Each row was made from one path, in order. Every step used is in the known rows, and no mark comes twice. Write each row's path.
In the rows, zero is written as 128.
Known rows
G-S-E-B: [150 134 142  95 130 142 162 129 103 147 181 139 155 157  74  78 100 105
  52  56 142 160 121 137 160 159 157 144 176 163 159 102 118  93  94 122
 176 126 137 160 150 211]
Q-D-R-E-J: [105 162 172 174 158 149 149 109 200 168 165 138 130 146 107 117 124  90
 127  65 155 146 120 166 138 167 188 147 133 163 140 127 192  72 132 113
 176 115 116 159 105 142]
Q-S-E-K-G: [141 137 118 114 163 127 194 115 118 164 176 129 160 125  88  53 114  91
 111 116 122 177 131 139 124 170 130 167 153 149 170 107 154  98 133 125
 179 115 143 178 144 168]
R-Q-K-G-S-E-W: [143 103 131 136 147 123 151 104 163 171 155 153 153 110  84  69 125  79
 104 115 150 157 132 141 118 174 137 123 139 159 177 110 178  85 114 155
 167 126 120 157 158 156]
Q-W: [109 142 113 127 119 116 175 116 152 146 139 135 134 121 108  62 132  98
 116 101 144 149 136 151 138 180 163 145 159 168 144 128 144 107 133 119
 160 142 103 188 124 151]
A-Q-S: [153  85 131 124 180 145 163 132 125 172 162 167 131 111  69  59 111 122
 113 110 146 157 141 179 145 164 132 123 144 162 195 102 140  83 128 126
 151 121 120 159 124 138]
B-E: [114 116 134 142 144 111 146 125 147 175 161 146 112 110 107  94 124  83
 120  62 129 162 162 146 140 131 146 160 136 157 158 129 175  94 131 135
 155 128 113 145 138 147]
K-G-S-E: [141  96 138 105 142 116 155 150 130 150 137 137 170 147  76  74 119  87
 113  78 126 163 127 110 136 170 145 179 153 150 154 137 108  94 128 116
 201 138 142 197 137 180]
G-K-E-S: [175 106 136 100 169 126 137 150 181 154 173 144  86  88  96  69 119  95
 106  74 142 165 175 153 148 168 138 138 159 149 156 141 145 101 126 134
 153 124  87 134 125 172]
B-E-S-G-K: [135 123 152 142 152  96 157 138 145 182 173 139 125 100  98  39 119  61
 115  56 126 164 158 153 158 160 138 154 103 161 172 136 173  93 138 135
 157 124 102 148 140 174]
R-D-Q-A-K: [133 124 150 162 142 143 136 106 184 164 157 153 116 109 111  87 121 102
 104  31 143 137 146 114 134 139 115 140 127 159 173 120 189  40 122 144
 109 139 109 135 137 128]
R-G-S-E-K-Q: [156 107 159  89 129 131 150 159 125 157 146 137 162 132  80  76 116  82
  80  70 100 118 124 153 142 178 154 136 166 162 177 121 184  88 109 119
 168 124 150 157 166 170]
G-R-D-Q: [132 152 154 141 132 104 147 128 189 143 156 145 152 126  88  90 126 147
 111  41 134 136 146 146 133 147 112 122 142 166 167 110 154  68  88 126
 131 149 109 164 116 170]
S-G-K: [156 150 139 126 136  83 167 166 156 161 147 133 127  55 101  64 117  84
  80  75 127 162 128 138 156 166 113 126 115 167 166 137 157  91 144 119
 141 146 117 194 145 159]
Q-R: [113 146 141 129 136 106 160 121 165 148 164 128 137 141  98  90 139  75
 120  88 157 185 125 169 133 155 126 173 142 161 160 121 130 104 126 111
 151 139 115 190  94 143]
B-E-J: [123 126 166 151 146 123 151 139 135 180 169 145  99 101 104 101 118  90
 126  57 131 172 140 152 145 139 160 161 109 154 159 131 167  93 118 115
 160 126  86 132 117 167]
A-K-Q: [170  90 137 120 195 124 140 139 157 163 125 155  97  72  95  97 127 115
 114  76 109 150 155 128 121 167 134 112 100 152 165 125 172  87 140 122
 120 149 113 130 104 142]
Q-R-E: [113 128 151 145 132 128 144 124 167 157 170 127 134 140  99 113 137  69
 120  69 138 178 133 166 132 166 123 171 155 159 153 117 142  95 116 110
 149 119 125 205 111 124]
D-R-E-K: [ 95 148 158 159 111 174 134 130 169 160 156 139 119 118 103 132 126  66
 117  38 100 123 119 166 141 172 151 133 129 147 149 119 169  72 108 111
 168 140 127 147  99 136]
S-G-R-D: [135 152 156 143 123  77 169 154 161 160 141 123 152 107 101  74 123 115
  93  92 124 146 122 132 145 168  92 126 115 186 171 130 160  71 124 120
 148 140 137 214 128 170]
S-E-W: [109 150 130 130 110 127 169 135 111 170 176 132 155 132 122  57 121 109
 103  91 116 183 133 128 116 155 136 146 159 176 149 123 159  84 120 123
 165 129 148 128 151 153]
S-G-R-D-Q-A-K: [140 154 157 147 126  66 159 145 170 159 142 129 139  89  93  56 121 116
  85  88 135 147 114 131 137 164  92 128 108 170 174 124 161  68 123 129
 126 149 134 206 116 157]
G-S-E-K: [158 139 139  93 134 136 157 132 102 151 177 135 156 113  80  84 118  86
  50  63 126 162 126 145 148 169 155 146 170 154 165  99 142 102 101 120
 163 121 166 146 148 209]
D-Q-S: [135 144 115 142 155 130 176 101 150 166 169 165 143 127  75  51 112  97
 101  37 135 161 135 137 150 146 163 145 141 141 177  98 118  86 113 135
 164 175  98 147 127 135]
A-Q-D-R-E: [125 106 159 157 171 152 132 126 180 174 164 170 119 119  86  87 118 113
 120  86 162 139 138 187 132 172 161 124 137 164 168 113 187  57 136 129
 151 112 134 148 120 115]
K-G-R: [132 109 143 117 138  82 151 158 167 136 115 136 146 139  83  82 125 126
 152  91 120 161 136 132 123 160 122 166 124 151 147 151 110 104 117 106
 187 153 109 206 105 159]
B-E-K-Q-A: [126 115 136 145 147  98 139 119 150 177 166 150  76  87 107  77 119  90
 108  53 122 146 154 153 119 144 145 154  97 134 163 127 187 105 132 131
 149 127 111 131 123 150]
R-D-Q-A-K-G-S: [142 112 156 157 142 138 133 108 177 160 150 153 131 117  94  80 119  96
 106  25 147 134 141 107 140 148 119 146 128 155 174 122 171  44 122 144
 124 138 114 155 136 151]
K-Q-R-E-S: [133  90 145 141 173 123 148 128 172 173 164 145 131 158  89  77 133  92
 117  46 116 140 143 141 119 183 139 146 112 145 172 119 116  94 130 106
 177 140  99 182  93 137]
R-D-Q-K-G-S: [141 122 147 159 136 146 144 109 192 166 144 155 143 121  92  77 122  87
 108  23 142 142 146 109 142 156 127 137 129 159 170 118 193  42 120 149
 142 140 111 155 155 155]
G-K-Q: [175 116 129 107 176 105 145 154 186 150 155 155 113  64  91  79 124 117
  97  27 123 136 161 146 130 154 136 109 129 138 162 122 141 103 134 118
 144 150  76 155 124 166]
A-K-G-R-D: [165 101 157 124 168 106 137 149 171 144 110 139 122  78  88  96 128 120
 151  98 122 164 151 128 122 169 102 134 106 163 152 141 184  78 131 125
 116 135 121 171 110 160]
Q-D-R-E: [102 157 156 170 158 145 146 102 205 164 162 138 136 150 109 114 128  85
 125  69 153 142 132 163 136 162 182 149 148 166 139 127 198  69 140 124
 173 116 129 165 115 133]
K-G: [128  95 134 125 141 114 151 152 153 152 116 142 130 139 100  88 122  95
 151  85 118 165 140 115 131 159 136 176 118 153 150 162 125  93 140 109
 192 151 109 186 124 136]
S-G-K-Q-D-R-E: [147 140 148 149 152  90 159 155 190 174 154 139 134  73  93  65 119  85
  88  53 126 134 125 133 140 182 132 114 106 158 161 128 167  76 155 122
 158 143 115 207 129 154]
S-E: [123 139 125 108 142 129 161 139 134 162 177 133 151 132 116  85 125  96
  89  96 120 168 138 124 113 152 137 166 173 159 157 115 161  77 123 123
 167 126 156 147 152 132]
B-E-W: [101 126 139 164 115 110 154 122 124 183 160 145 116 115 112  67 117  95
 133  57 126 175 154 152 142 134 146 141 120 172 151 138 174 100 127 137
 155 130 105 127 137 167]

Which path is each row?
[116 139 137 168 127 148 154 100 185 165 161 154 141 125 111  76 124 101
 114  27 145 130 152 110 142 163 134 132 136 172 167 118 183  40 124 144
 129 144 103 154 150 141]
R-D-Q-W
[168  94 152 106 186 112 143 139 157 160 143 142 134  92  74  76 130  92
 104  87 124 151 136 143 116 181 127 126 127 153 171 109 175  85 135 126
 122 138 134 162 106 156]
A-K-Q-R-G-S-E
[154  87 134 121 156 134 139 142 161 168 134 169  98  85  82  63 121 111
 102 115 147 164 142 186 124 162 134 120 132 154 178 113 192  80 123 135
 141 120 122 140 135 111]
A-Q-K
[153  95 145 113 150  95 135 131 146 141 121 134  99 100  87  73 122  94
 106 107 142 160 119 144 125 144 127 173 138 134 158 139 130 111 131 121
 138 130 121 182  96 145]
Q-A-K-G-S
[114 134 158 122 122 106 154 137 168 147 149 125 148 149  94  83 135  63
 130  96 143 162 119 180 137 163 124 171 152 169 167 130 166  97 123 113
 151 133 118 195 113 127]
Q-R-G
[128 136 139 161 151 157 164  99 169 174 182 151 162 135 102  75 118  99
 105  32 138 141 149 105 140 150 121 139 147 168 180 102 183  33 123 148
 138 132 120 148 159 147]
R-D-Q-S-E
[135 134 134 145 118 110 143 121 197 155 136 168 109 125  75  49 106 108
 111  32 135 164 132 135 125 158 155 147 114 127 146 119 158  80  90 141
 166 172  86 162 137 120]
D-Q-K-G-R-E-B
[170  84 147 116 181 131 138 142 147 173 140 140  72  90 101  74 122  86
 115 130 128 180 159 132 143 188 127 140 118 166 164 148 178  80 140 139
 132 125 132 128 107 146]
A-K-E-S-G
[100 134 151 151 144 143 135 100 187 156 161 148 134 118  89 111 130  70
 112  90 148 112 107 168 129 155 141 124 137 145 176 108 148  72 119 136
 153 155 104 145  77 137]
D-R-Q-A-K
[144  85 142 122 159 111 142 130 160 177 170 137  88 161  97  52 119  94
 101 143 147 158 144 138 138 186 129 160 146 160 179 149 118  90 121 141
 191 123 120 159  99 153]
K-E-S-G-R-Q-A
[144 143 155 126 123 110 136 149 159 141 153 134 119  98  94 118 124 139
 106  62 100 150 145 176 128 167 120 128 142 156 150 116 162 106  77 104
 140 125 133 174 120 162]
G-R-E-K
[154  94 160 144 149 134 141 152 152 177 163 136 117 117 102  69 116  76
  98  45  93 139 146 141 145 187 130 140 121 153 169 132 144  86 120 110
 163 112 113 182 139 135]
R-E-S-G-K-Q-A
[105 147 181 124 112 158 152 148 153 153 153 132 175 152  73  98 125  62
 106  60 117 110  88 173 152 170 167 137 159 156 166 116 153  70 106 110
 190 151 121 156  97 175]
D-R-G-S-E-J
[125 128 148 155 150  88 140 113 170 170 165 150 105  86  98  81 119  92
 137  78 141 161 158 158 121 158 143 156  96 149 158 132 210  97 129 141
 152 117 120 149 141 165]
B-E-K-G-R-Q-D
[147  80 157 114 155 123 127 154 172 163 164 162 112 107  70  64 121  99
 123 111 167 156 140 197 129 179 117 138 155 161 183 119 166  76 127 133
 136 119 121 168 118 117]
A-Q-R-G-K-E
[121 156 150 131 112 116 153 116 165 153 182 158 151 156  68  44 108  80
  92  24 157 159 112 151 143 161 158 163 147 145 168 101 133  74  93 135
 156 171 106 159 133 137]
D-Q-R-G-S-E-B
[159 119 158  98 131 117 142 172 169 142 133 140 134  86  96  85 118  85
 115  66 110 128 146 172 148 157 135 127 160 166 165 140 204  91 122 120
 136 130 103 159 165 138]
R-G-K
[163 103 150 115 166  97 139 155 163 141 109 140 116  76  83  91 127 119
 147 105 119 174 146 137 122 168 114 141 109 155 149 141 164  94 128 119
 123 144 120 170 101 156]
A-K-G-R
[150 102 126 118 149 120 154 127 178 176 131 133  79 128 103  45 130  69
  98 141 139 184 146 149 131 180 142 156 137 151 158 145 191  95 132 148
 186 117 120 154 124 135]
Q-K-E-S-G
[147 139 153 136 136  72 164 148 167 170 150 132 124  94  87  68 122 110
  84 134 141 159 110 147 135 183 112 121 113 168 177 125 153  88 112 130
 167 141 120 202 113 165]
S-G-R-Q-K-E-J
[146 143 163 138 161  93 171 130 151 167 167 132 154 140  93  26 121  90
 107  98 132 158 134 163 160 193 136 135  92 182 189 134 146  92 120 118
 168 128 113 162 122 178]
E-S-G-R-Q-D
[153 138 135 137 163 117 150 120 161 164 152 153  80  90 115  86 120 114
  99  61 119 148 149 151 120 178 159 128  78 148 162 133 194 100 134 113
 153 134 119 117 125 154]
E-K-Q-D
[146 111 160  87 123 133 152 160 123 152 144 132 175 144  80  82 117  76
  84  79 108 128 123 153 151 167 153 147 191 173 174 122 178  85 108 121
 170 121 152 168 171 163]
R-G-S-E
[149 110 128 105 138 109 159 133 168 153 116 133 140 119  79  56 131  72
 103 107 135 178 127 138 120 166 145 165 147 140 147 128 177 101 127 134
 189 125 131 192 142 157]
Q-K-G-S-E
[143 100 116 113 148 128 144 122 190 168 127 138  69 118 104  83 132  84
 101 137 145 180 152 147 119 159 146 155 162 146 146 137 198  97 127 148
 178 119 121 155 126 123]
Q-K-E
[133 150 118 148 147 111 184 109 146 175 166 160 149 118  75  36 109  90
  90  47 136 163 123 129 156 156 153 143 127 146 182 102 120  80 122 136
 166 178 106 170 131 137]
D-Q-S-G
[134 155 121 133 148 108 177 109 153 160 178 159 160 123  70  32 108 107
 104  53 132 166 128 132 124 162 149 158 140 130 171  95 127  84 103 135
 169 169 118 159 130 148]
D-Q-S-E-K-G-R
[162  70 137 116 155 126 137 147 157 164 123 168 115  95  63  53 118 105
 109 111 150 162 136 172 129 173 138 131 129 149 174 116 170  84 127 135
 162 122 125 166 132 134]
A-Q-K-G-S
[149 115 131 109 129 113 160 130 167 149 121 137 127 132  76  51 113  85
 104 102 143 179 124 137 127 167 144 161 135 142 142 129 176 100 119 136
 190 126 115 189 146 166]
Q-K-G-S-E-B
[128 139 157 140 107 107 146 149 149 147 149 133 141 125  94  99 123 150
 119  62 103 156 140 169 132 160 124 118 155 173 145 122 137 104  77 106
 150 128 122 179 116 168]
G-R-E-W
[ 96 137 167 161 122 166 146 135 165 170 159 133 149 149  95  98 128  54
 120  45 100 122 116 157 154 183 149 137 127 158 160 126 141  66 119 111
 185 143 118 165  95 143]
D-R-E-S-G
[161 111 149 127 175 104 151 134 169 150 133 143 146  83  75  68 121 116
 142  95 129 168 146 121 114 173 106 141 121 151 158 120 178  68 129 138
 122 140 129 175 118 159]
A-K-G-R-D-Q-S-E
[138  94 145 133 149 115 142 129 169 180 169 137  88 166  99  42 118  97
 101 110 146 156 147 124 142 182 129 165 140 158 174 149 126  72 120 143
 183 131 119 155 102 150]
K-E-S-G-R-D-Q-A
[147 124 137 118 153  91 141 119 195 148 154 144 127 115  79  95 133 132
  99 129 149 147 143 172 114 162 123 115 160 156 171 108 159 101  86 141
 153 133 110 171 112 160]
G-R-Q-K-E
[105 155 164 168 163 148 149 102 200 167 167 137 142 160 105  96 127  79
 130  65 150 142 135 168 142 172 186 150 137 167 146 129 193  73 139 120
 178 113 123 154 112 141]
Q-D-R-E-S
[123 111 148 140 154 118 150 123 137 179 171 143 121 133 102  60 122  69
 129  57 123 163 166 154 153 150 153 164 114 160 171 135 165  97 128 132
 165 122 100 124 134 164]
B-E-S
[157  92 138 127 158 138 133 134 140 171 134 145  64  83 109  91 121 112
 126 121 130 188 158 133 132 169 130 125 132 171 147 149 179  87 134 141
 124 130 128 113 107 149]
A-K-E-W
[142 145 135 137 158  95 204 122 139 165 158 120 174 126  77  51 118 109
 102 111 132 157 121 147 154 166 104 132 142 177 184 109 139  89 134 124
 166 124 126 230 125 188]
Q-S-G-R-D
[142  95 145 134 153 125 144 133 167 183 168 141  96 163  99  51 120  97
 107 103 138 159 156 121 148 190 132 155 136 166 175 149 134  67 123 143
 185 134 122 147 110 156]
K-E-S-G-R-D-Q
[134 146 117 136 148 123 177 106 146 168 177 162 153 121  76  34 108  91
 103  50 130 169 131 124 128 161 157 163 137 131 172 100 133  78 115 138
 172 167 119 149 139 138]
D-Q-S-E-K-G
[126 110 162 159 162 158 133 123 177 171 169 173 108 133  84  83 101 125
 121  79 169 140 134 186 139 173 164 120 125 168 163 115 186  55 127 130
 153 113 117 143 123 121]
A-Q-D-R-E-B
[131 141 160 114 128  97 150 145 184 139 157 126 147 118  86  77 134  64
 128  79 150 161 126 189 136 165 117 160 157 162 164 126 170 101 125 116
 137 131 105 198 120 143]
Q-R-G-K
